Each row was made from one small tree. The marks that hang from a mark follow it in brackets, in alphabetical order. Every link used is in the known rows. Write each row's tree.
Known rows
sagi{leta}: 1.38 -0.33 -2.34 -1.35 -0.29 -1.38 0.70 0.32 0.79 0.54 1.91 0.85 -0.14
 -0.22 2.95 -0.18 0.54 -1.43 -1.98 -0.02 -1.23 -2.08 -0.81
kipal{leta}: 1.31 -0.15 -1.63 0.85 0.03 0.63 -1.03 0.18 1.49 0.19 -0.78 1.67 -1.24
 -2.26 3.64 0.68 1.56 0.49 -1.84 1.56 -0.39 -0.23 -2.72
leta{natot{meka} sagi tudi}: -0.45 0.02 -0.08 -1.85 -1.49 -1.18 0.60 0.29 -1.13 1.93 -2.15 -3.47
 -0.55 4.16 0.25 -3.03 1.09 1.23 -0.72 0.73 -0.06 -1.07 0.12
natot{leta{tudi} meka}: -0.02 -1.24 -0.40 1.29 -0.74 -3.92 0.38 -0.61 0.52 3.53 -3.27 -2.16
 -1.85 1.06 1.12 -0.10 1.63 -0.45 -1.06 2.02 1.28 -1.10 0.22
bisova{leta{kikik sagi tudi}}: 3.04 -0.38 1.03 -3.59 -1.78 -0.52 3.17 -1.37 -2.60 -2.30 0.32 1.29 -0.26
 2.10 -1.18 -1.90 2.73 1.56 1.34 -3.53 -0.07 -1.44 1.38
natot{leta}: 1.36 0.40 -0.96 1.96 0.65 -1.57 1.59 -1.20 2.00 0.60 -0.63 -0.56 -2.23
 -0.94 -0.11 0.71 1.16 -0.77 -2.19 1.49 0.92 0.53 -0.91
kipal{leta{natot sagi}}: 1.69 1.23 -0.93 -0.79 -0.24 2.42 -0.46 1.14 -0.39 -0.41 -0.72 -0.36
 -0.96 0.09 0.30 -1.44 1.69 1.89 -1.40 0.59 -0.87 0.80 -2.36
bisova{leta{tudi{meka}}}: 0.81 -0.82 0.77 -0.61 -2.07 -1.28 3.32 -2.39 0.48 0.51 0.47 -1.19 -1.54
 0.95 2.90 0.68 0.19 0.39 0.63 -0.23 -0.11 -2.14 0.29
sagi{leta{kipal tudi}}: 0.45 -1.13 -2.00 -0.56 -1.34 -2.02 0.22 1.21 -1.10 -0.44 -0.18 2.04 0.89
 1.03 2.27 -0.39 -0.45 -1.46 -0.35 -0.92 0.61 -2.22 -0.44
leta{kipal natot sagi}: -0.50 2.16 -0.83 0.40 0.47 2.24 0.13 0.37 0.89 -3.62 -0.68 -0.06 0.18
 1.63 -2.02 -1.68 -0.69 0.85 -1.80 0.61 1.49 1.35 -1.38
sagi{leta{kipal natot tudi}}: -0.31 0.14 -1.49 -1.29 -0.35 -0.34 -1.15 2.35 -3.06 0.41 0.76 0.96 0.47
 2.84 0.53 -1.72 -1.12 -1.06 0.71 -1.08 -0.92 -0.97 -1.39
natot{leta meka}: -0.68 -0.09 -0.87 2.63 0.47 -2.69 -0.49 -0.69 2.84 1.89 -2.30 -1.43
 -2.22 -0.54 1.17 0.70 1.35 -0.32 -2.48 3.37 1.48 -0.17 -0.33
tudi{leta{kipal natot sagi} meka}: -2.93 1.70 1.59 1.94 0.00 3.32 2.62 -1.35 2.46 -1.13 0.09 -2.42 0.02
 -0.33 -0.54 1.52 -1.95 0.06 -0.45 0.52 -0.18 0.44 0.34
tudi{leta{kipal natot}}: -3.27 1.55 -0.93 1.82 1.43 1.54 -0.76 -0.79 1.62 -0.48 0.48 0.39 -0.33
 0.19 0.11 0.50 -1.28 -0.22 -0.92 0.47 -0.60 -0.22 -1.42
bisova{leta}: 0.87 0.49 -1.30 -0.67 -0.55 -1.15 1.16 -2.10 2.40 -2.12 1.05 1.87 -1.42
 0.20 1.34 -0.13 1.51 1.14 -2.25 0.00 0.36 -2.00 -1.08
kikik{meka}: -1.32 -1.08 -0.42 0.23 -0.21 -2.40 0.28 -0.29 2.15 -0.52 -0.49 -1.11
 -0.49 -1.66 3.08 -0.14 -1.92 -2.02 -2.48 2.11 0.56 -0.65 -1.21
tudi{meka}: 0.29 0.19 0.66 1.40 0.08 0.58 2.05 -1.50 2.72 0.69 0.49 -2.56 -1.11
 -1.16 3.66 1.47 -1.19 -1.57 -1.20 2.58 0.07 0.17 -0.57
sagi{leta{kikik tudi}}: 2.90 -1.35 0.15 -3.41 -0.39 -1.20 0.51 1.37 -4.30 1.92 1.73 1.07 0.66
 1.34 2.08 -1.28 1.07 -2.13 2.28 -2.80 -2.01 -1.36 0.28
kikik{meka{natot tudi{leta{kipal}}}}: -4.02 -1.28 -1.83 2.38 0.36 -1.87 -0.63 0.19 3.37 0.40 -0.29 1.38 1.25
 -1.58 -1.25 1.77 -1.65 1.12 -0.43 0.50 0.15 -1.89 0.89
natot{leta{kikik} meka{tudi}}: 1.34 -0.63 -0.09 2.07 1.35 -0.82 -1.27 0.23 0.27 2.10 -0.99 -0.17 0.75
 0.28 -0.56 -0.10 1.99 0.95 0.06 2.20 1.24 2.14 1.38
meka{kikik natot tudi}: 1.73 -0.31 -3.01 -1.04 0.10 -1.19 -1.42 -0.85 1.15 3.02 2.77 1.44 -0.38
 0.89 -4.32 -0.44 1.71 2.67 -0.84 -0.54 0.18 -0.15 0.91
sagi{leta{tudi}}: 1.78 -1.62 -2.06 -2.27 -1.57 -2.63 1.65 0.56 -1.78 2.09 1.04 0.28 0.05
 1.33 2.82 -1.06 0.77 -1.44 -0.74 -1.39 -1.17 -2.91 -0.14
kipal{leta{sagi}}: 2.36 0.25 -1.16 0.23 -1.35 1.32 1.01 -0.13 1.42 -1.28 -1.58 0.62 -0.84
 -2.02 2.01 -0.07 2.26 1.36 -2.60 0.97 0.29 -0.52 -1.50
leta{kikik kipal}: 0.34 0.93 0.41 1.11 1.65 1.60 -1.31 0.60 0.03 -3.47 0.20 2.55 0.88 -0.64
 0.59 0.27 -0.66 -0.91 0.37 0.68 1.31 2.05 -0.93
tudi{meka{kikik natot{leta}}}: 1.93 0.73 0.64 0.79 0.22 -1.64 -0.44 -1.48 1.76 3.33 1.20 -1.81 -3.73
 -1.24 -4.29 3.03 0.67 0.08 0.60 0.06 0.04 0.76 0.92
natot{meka{kikik tudi}}: -0.99 -1.36 -2.34 0.17 -0.34 -1.44 -2.48 -1.63 2.34 2.92 1.04 0.35 1.48
 0.60 -0.21 -0.74 0.27 1.63 -2.86 2.26 1.82 -0.11 0.98
kipal{leta{kikik sagi tudi}}: 3.76 -0.66 1.03 -2.03 -1.27 1.35 0.89 1.08 -3.63 -0.11 -1.67 0.83 0.09
 -0.59 1.14 -1.26 2.51 0.83 1.71 -1.67 -0.58 0.24 -0.34
sagi{leta{kikik{meka} natot}}: -0.38 -0.25 0.47 -3.39 1.19 -0.51 -2.71 2.93 -3.62 0.58 2.68 -0.37 0.98
 0.53 1.05 -1.69 -2.22 -2.88 1.15 -1.40 -3.08 0.44 -1.06
sagi{leta{kikik{meka} natot tudi}}: 0.00 -1.46 1.03 -4.48 -0.19 -1.58 -1.64 3.10 -6.13 2.52 1.69 -1.03 0.85
 1.78 1.41 -2.54 -2.08 -3.01 2.76 -2.57 -3.45 -0.37 -0.34

Which tree is each row?
-2.08 -1.29 1.40 -0.14 0.70 -1.21 0.42 -1.10 0.35 0.53 0.73 -0.48 0.66
 -2.87 2.10 1.48 -1.88 -2.73 0.28 -0.82 -1.72 -0.89 0.27
tudi{leta{kikik{meka}}}
1.27 -1.67 0.18 -2.40 -2.39 -1.91 0.40 -0.97 -1.92 4.18 2.82 -1.71 -0.16
 0.21 1.23 0.51 -1.16 -2.00 0.49 -1.65 -0.93 -1.87 1.22
sagi{leta{tudi{meka{kikik}}}}
0.88 0.16 -0.49 -0.57 0.98 0.63 -2.15 2.04 -1.44 -2.68 1.69 3.20 1.69
 -0.66 1.33 0.31 -0.44 -1.69 0.60 -0.78 0.05 0.30 -0.46
sagi{leta{kikik kipal}}
-0.84 -0.84 1.96 1.42 0.43 -2.25 -0.99 1.17 -2.86 -0.96 -2.42 0.43 0.05
 -1.23 -1.25 0.44 -2.21 -2.50 1.80 -0.14 1.85 1.62 0.15
natot{leta{kikik{meka} kipal tudi}}
-0.11 -0.24 -0.40 -1.33 -1.79 0.31 -1.52 1.65 -1.50 2.59 -3.45 -2.00
 -0.62 1.86 1.60 -2.29 2.07 2.39 -0.04 1.01 -0.66 -0.93 -1.37
kipal{leta{natot{meka} sagi tudi}}
-1.16 0.03 1.58 0.02 0.12 0.36 -0.33 1.01 0.06 -5.24 -1.57 0.73 1.71
 -1.69 -0.54 -0.42 -2.46 -1.42 -0.69 -0.04 2.02 1.19 0.12
leta{kikik{meka} kipal sagi}
-0.59 0.79 -0.93 -0.46 -0.44 1.57 -2.87 1.57 0.90 0.81 -2.47 -1.08 -0.70
 0.20 1.89 -1.31 1.98 2.41 -1.63 2.25 -0.47 -0.01 -1.97
kipal{leta{natot{meka} sagi}}
0.71 1.41 -0.52 2.93 -0.27 -0.09 2.06 -0.55 2.30 -3.67 -2.62 0.33 -1.04
 -1.10 -2.60 0.69 0.73 0.27 -2.64 1.10 3.44 1.04 0.02
natot{leta{kipal sagi}}
0.01 -0.82 0.20 -0.56 1.26 2.40 -3.64 3.02 -3.22 0.89 0.45 0.70 1.90
 -1.38 0.97 -1.61 -1.21 1.12 1.23 0.83 -1.56 2.55 -1.78
kipal{leta{kikik{meka{tudi}} natot}}
-3.29 0.92 -2.23 1.54 0.26 0.53 -2.89 -0.01 2.35 -1.56 -0.25 2.24 1.80
 2.90 -0.28 -1.44 0.10 4.11 -1.15 2.32 1.82 -0.30 -0.48
bisova{leta{kipal natot{meka{tudi}}}}
-2.15 1.64 1.03 0.87 2.56 3.14 -1.56 0.20 -0.75 -0.63 1.54 1.34 0.60
 0.15 -1.02 0.44 -0.88 -0.76 1.67 -1.02 -1.24 1.43 -0.92
tudi{leta{kikik kipal natot}}
2.53 -1.54 1.97 -2.49 -0.82 -0.37 1.52 1.03 -3.80 2.53 1.97 -1.00 0.67
 0.49 3.63 0.18 -0.55 -2.74 3.31 -1.57 -2.65 -0.65 1.13
sagi{leta{kikik tudi{meka}}}
2.60 0.63 3.43 -2.63 -0.46 2.73 2.44 0.33 -4.11 0.93 0.39 -3.97 -0.28
 2.83 -0.74 -1.79 -0.56 -0.56 3.49 -1.37 -1.45 1.82 0.97
leta{kikik natot sagi tudi{meka}}
-0.05 0.09 -0.05 1.26 0.11 2.55 2.22 -1.21 0.78 -2.35 0.28 2.05 3.19
 -0.92 -1.95 0.44 0.54 1.25 0.05 -1.33 1.05 0.37 2.21
meka{tudi{leta{kikik kipal sagi}}}
-1.42 1.93 1.34 -0.04 1.34 3.42 0.44 -0.12 -0.71 -2.57 0.84 0.64 0.97
 0.35 -2.61 -0.33 -0.17 0.16 1.14 -1.97 -0.82 1.26 0.29
tudi{leta{kikik kipal natot sagi}}
0.25 -0.56 0.92 -1.83 1.44 -1.71 -1.70 1.57 -0.25 -0.30 0.45 0.10 -1.07
 -1.05 -0.48 0.23 -0.65 -1.06 1.72 -0.32 -1.40 0.09 -0.28
leta{kikik{meka{natot}}}
-4.21 1.01 1.23 1.27 2.30 1.86 -3.59 0.71 0.25 0.26 -0.18 0.56 1.18 0.71
 0.44 0.55 -0.96 -0.21 1.32 0.74 -0.86 0.68 -0.38
tudi{leta{kikik kipal natot{meka}}}
-4.04 -0.79 1.52 1.39 1.28 -0.17 -0.87 -0.17 0.88 -2.33 -0.10 1.29 1.58
 -3.33 1.65 1.92 -3.06 -2.57 0.31 -0.23 -0.02 -0.06 0.00
tudi{leta{kikik{meka} kipal}}
-1.09 -0.74 0.65 3.06 1.33 -0.74 -1.46 1.27 -0.62 -2.09 -1.33 1.52 2.07
 -2.02 -2.02 0.49 -2.08 -0.46 0.15 1.43 2.74 3.03 0.66
natot{leta{kikik{meka{tudi}} kipal}}
2.69 0.85 -0.72 -0.87 -0.74 -2.23 0.44 -1.44 1.50 1.37 0.31 -0.35 -3.15
 -0.11 -7.41 0.63 2.82 1.75 -1.16 -1.54 0.88 -0.01 1.53
meka{kikik natot{leta{sagi}}}
-0.36 -1.11 -0.03 0.44 -1.50 -0.58 0.91 0.99 -0.75 0.39 0.15 -0.46 0.67
 0.06 3.77 1.22 -2.11 -2.15 0.87 0.32 0.52 -1.56 0.31
sagi{leta{kipal tudi{meka}}}
0.75 -0.26 1.05 -0.98 -1.05 1.74 -2.51 -0.09 -3.07 4.50 0.96 -1.69 -1.54
 0.04 0.57 0.03 -0.86 0.68 1.87 -0.26 -1.40 1.09 -1.44
kipal{leta{natot tudi{meka{kikik}}}}
-2.51 -0.54 -2.37 3.48 0.33 0.93 1.59 -1.66 3.15 -0.38 0.57 1.98 2.08
 -1.01 0.88 1.19 -0.35 1.08 -1.74 0.82 1.48 -0.74 0.48
meka{tudi{leta{kipal}}}
1.24 -0.96 1.38 0.60 0.36 -2.66 -0.64 0.27 -2.01 3.02 -2.53 -1.44 -1.24
 1.11 0.27 -0.14 1.79 -0.86 1.81 0.77 0.27 0.61 1.13
natot{leta{kikik tudi} meka}
-1.09 1.03 2.86 0.23 2.04 3.24 0.90 -0.98 -0.71 2.46 2.64 -2.67 -0.54
 -0.22 1.39 1.45 -1.39 -1.39 2.68 -0.69 -3.46 1.46 0.21
tudi{leta{kikik natot} meka}
0.51 2.53 1.08 -1.89 0.55 2.88 -0.62 0.27 -1.08 -5.90 0.92 2.61 0.76
 1.94 -3.37 -1.76 0.63 2.39 0.86 -2.08 0.62 1.42 -0.34
bisova{leta{kikik kipal natot sagi}}
-1.54 1.31 1.65 -0.71 0.99 1.83 -1.70 1.80 -1.74 -4.61 -0.75 -0.20 1.67
 0.38 -1.95 -1.82 -3.02 -0.92 0.72 -0.20 0.75 2.52 -0.69
leta{kikik{meka} kipal natot sagi}
-0.41 -1.37 -2.12 0.13 0.14 -2.75 -0.21 0.90 1.87 1.46 0.20 -0.36 -0.02
 0.10 -0.73 -0.30 -0.56 0.92 -0.72 1.19 -0.06 -1.01 0.21
kikik{meka{natot tudi}}
-4.59 1.09 -0.41 1.48 0.01 0.94 -0.67 -0.41 2.85 -0.84 -1.95 -1.17 0.35
 1.17 -0.11 0.00 -0.29 1.35 -1.82 1.25 0.31 -1.07 0.15
tudi{leta{kipal natot{meka} sagi}}
2.07 0.79 -0.77 2.48 2.30 0.36 -1.61 1.74 0.03 -0.73 -0.27 2.64 0.17
 0.16 -5.35 0.60 1.71 2.20 2.67 0.10 1.42 2.60 1.08
meka{natot{leta{kikik kipal}} tudi}
0.85 0.27 0.03 -0.78 0.15 -0.68 -0.82 -1.30 1.97 2.47 2.34 -1.33 -2.28
 -0.52 -1.79 1.90 -0.07 0.29 0.53 0.04 -0.65 -0.16 0.52
tudi{meka{kikik natot}}
-0.68 0.71 1.07 0.58 0.14 2.06 1.73 -1.14 1.22 -3.32 -0.31 1.58 1.32
 -1.61 -0.86 1.15 0.19 -0.24 0.07 -1.50 0.43 -0.01 1.10
tudi{leta{kikik kipal sagi}}
-0.50 -0.23 1.23 1.01 -1.30 1.15 5.13 -3.06 3.54 0.61 0.18 -3.48 -0.63
 -1.77 1.86 2.35 -0.33 -0.63 -1.74 0.27 -0.82 -1.59 1.44
tudi{leta{sagi} meka}
0.50 -0.60 -1.63 1.08 -1.54 -2.10 -0.23 -1.75 2.23 2.07 -0.97 -1.16 0.38
 0.34 -4.40 -0.65 1.90 2.79 -3.10 1.37 3.14 0.31 2.87
natot{leta{sagi} meka{kikik tudi}}
0.77 -1.04 -0.31 -2.08 0.13 -1.85 -0.75 0.76 0.05 -1.07 1.50 2.56 0.76
 0.23 -2.46 -0.32 0.61 2.36 1.76 -1.42 -0.94 -0.97 1.08
bisova{leta{kikik{meka{natot tudi}}}}
-2.03 0.82 1.18 1.01 0.75 1.99 1.75 -1.79 1.84 2.86 1.90 -3.92 -1.31
 -0.20 2.21 1.75 -1.48 -1.23 0.09 0.56 -2.70 0.03 -0.47
tudi{leta{natot} meka}
2.67 -0.61 0.80 -2.73 -0.75 -1.18 1.16 -1.25 -2.71 -0.83 0.92 2.17 -0.35
 1.77 0.26 -1.07 2.09 0.70 2.04 -2.52 -0.81 -1.29 0.33
bisova{leta{kikik tudi}}
0.68 -0.17 -0.69 0.25 -1.72 -0.56 2.33 -0.48 0.24 -2.57 -2.35 -0.05 0.41
 1.16 0.04 -1.22 0.20 0.34 -1.37 -0.31 2.56 -0.86 0.05
leta{kipal sagi tudi}
-2.05 0.55 -0.55 1.79 -0.51 0.83 2.70 -2.07 3.67 -2.83 -1.05 0.91 0.39
 -1.41 -0.37 1.30 -0.05 0.14 -2.65 -0.24 1.17 -1.49 0.66
tudi{leta{kipal sagi}}
2.04 1.39 1.35 1.84 0.75 1.04 0.98 0.20 -0.21 -4.20 -1.78 1.32 -0.09
 -1.19 -3.59 0.45 1.01 -0.16 -0.29 -0.17 2.45 2.59 0.81
natot{leta{kikik kipal sagi}}
2.35 -1.09 0.38 -0.82 -1.38 -0.27 -2.09 0.19 -1.16 4.86 0.28 -0.48 -2.55
 -1.13 -0.57 2.00 0.92 1.58 2.77 -0.73 -1.65 -0.89 -0.19
kipal{leta{tudi{meka{kikik natot}}}}
